What can hang from each mark:
q297: q470 q486 q488
q887: q398
q488: q470
q486: q297 q398
q398: q486 q689 q887
q689: q398
q470: q488 q689

Every row comes from one small tree of marks. Brackets hold a mark, then the marks that hang from it, in the order of their numbers. Every link used is in the known rows. Which tree was each row made from?
In the rows, zero is written as 128.
Known rows:
{q887 q398}: [130 159 139  95 100 125 124 129 135 108 133 128 134 135 128 119 166 126
 103 139]
{q488 {q470 {q689 {q398 {q486 q297} q887}}}}: [164 111 154  95 117 108 152 126  82 141  85 207 121 132 145 122  80 116
 131 157]
{q398 {q486 {q297 {q488 q470}}} q689 q887}: [165 106 126  85 142  91 154 126  42 173  66 234 116 151 201 134  73 147
 146 166]
{q470 q488 {q689 {q398 q486 q887}}}: [143 100 149 107 114  86 103 139  98 167 102 209 124 118 171 120  84  63
 112 110]
{q297 {q488 {q470 q689}}}: [163 153 113 124 127  89 136 177 121 193 121 162 102 157 143 110  97 159
 137 123]
{q398 q689}: [137 119 157 120 138 129 117 153  95 149 101 155 132 151 151 134 137 102
 140 129]
{q689 q398}: [128 118 156 113 100 115 116 114 154 126 122 139 148 145 127 124 127 109
 121 106]
{q887 {q398 q486 q689}}: [134 142 167  96 100 131  93 125  75 139  79 167 138 135 162 130 144 102
 119 151]
{q488 q470}: [146 150 133 121 120 132 137 142 119 141 118 143 118 144 127 134 120 142
 142 153]
{q398 {q486 q297} q689}: [145  95 147 115 152 133 126 121  42 153  91 184 124 125 153 122 102 105
 141 153]
{q689 {q398 q887}}: [128 108 151  97  98 104 135 102 148 104 103 165 152 146 154 139 116 113
 116 119]
{q297 {q486 q398}}: [135 144 127 148 113 138 149 105 144 174 141 137 141 113 152  99  97 133
 124 115]
{q470 q488 {q689 {q398 {q486 q297} q887}}}: [150  87 145  95 137  90 131 136  83 158 120 219 117 114 160 104  85  70
 109 120]
{q297 q470}: [151 141 114 121 120 131 136 139 144 155 122 130 129 141 126 129 123 154
 152 115]
{q486 {q297 {q470 q488}} {q398 q689 q887}}: [191 111 127  83 149 108 205 162 106 172 151 226 115 159 173  83 104 108
 124 131]
{q887 {q398 {q486 q297}}}: [136 137 133  90 112 131 130  97  89 113 124 156 128 112 129 109 137 130
 105 160]
{q297 q470 q486 q488}: [151 167  84 132 116 106 124 131 156 234 122 141 134 142 160 111  91 195
 163  79]

Write each row's tree:
[154 155 126 114 103  82 132 139 133 211  93 189 132 149 182 115  74 157
 139 102] -> {q297 q486 {q488 {q470 {q689 {q398 q887}}}}}
[164 106 138 107 145 138 130 131  55 175  88 187 126 136 151 123 100 126
 164 142] -> {q398 {q486 {q297 q470}} q689}
[159 137 131 120  99  80 109 144 113 206  91 181 118 152 155 116  70 140
 140 118] -> {q297 {q488 {q470 {q689 {q398 q486}}}}}
[167 107 146 112 149 128 189 141 104 145 151 178 123 146 139  80 120 106
 116 144] -> {q486 q297 {q398 q689}}
[193 126 113 112 150 114 192 177 132 187 189 185 100 132 121  53  99 113
 119 114] -> {q486 {q297 {q470 q488 q689}} q398}
[166 141 119 119 140 115 125 192 127 196 144 162 105 133 132 105 118 111
 143  98] -> {q297 {q470 q488 q689}}
[168  97 146  94 147 118 205 129  95 125 129 207 126 147 170  94 110 111
 109 153] -> {q486 q297 {q398 q689 q887}}
[175 124 109 109 166 116 159 183 108 178 167 172  98 129 115  83 120 120
 137 115] -> {q486 {q297 {q470 q488 q689}}}
[164 124 140 115 109 105  97 160 121 208 117 182 124 134 138 110  92  93
 146  89] -> {q297 {q470 q488 {q689 {q398 q486}}}}
[168 154 111  91 115 100 135 138  99 171 121 175 115 129 139  89 115 158
 121 128] -> {q887 {q398 {q486 {q297 {q470 q689} q488}}}}
[171 149  97 125 126  88 132 178 143 209 124 155 111 153 139 103 101 169
 147  86] -> {q297 {q470 q689} q488}
[191 122 125  85 139  84 215 149 102 171 128 228 111 176 188  89  86 149
 119 154] -> {q486 {q297 {q488 q470}} {q398 q689 q887}}
[199 124  91  99 140  79 221 151 138 179 149 207 108 149 159  68  74 169
 115 117] -> {q486 {q297 {q470 q689} q488} {q398 q887}}
[155 159 116  83 105 102 138 116  92 153 121 174 117 137 143 104 118 162
 117 166] -> {q887 {q398 {q486 {q297 {q488 q470}}}}}
[144 130 145 127 121 129 159 115 113 172 102 183 148 131 193 116  95 115
 127 126] -> {q297 {q486 {q398 q689 q887}}}
[158 140 160 116 106 116 127 160 127 154 109 161 123 152 123 118 115 110
 135 129] -> {q488 {q470 {q689 q398}}}
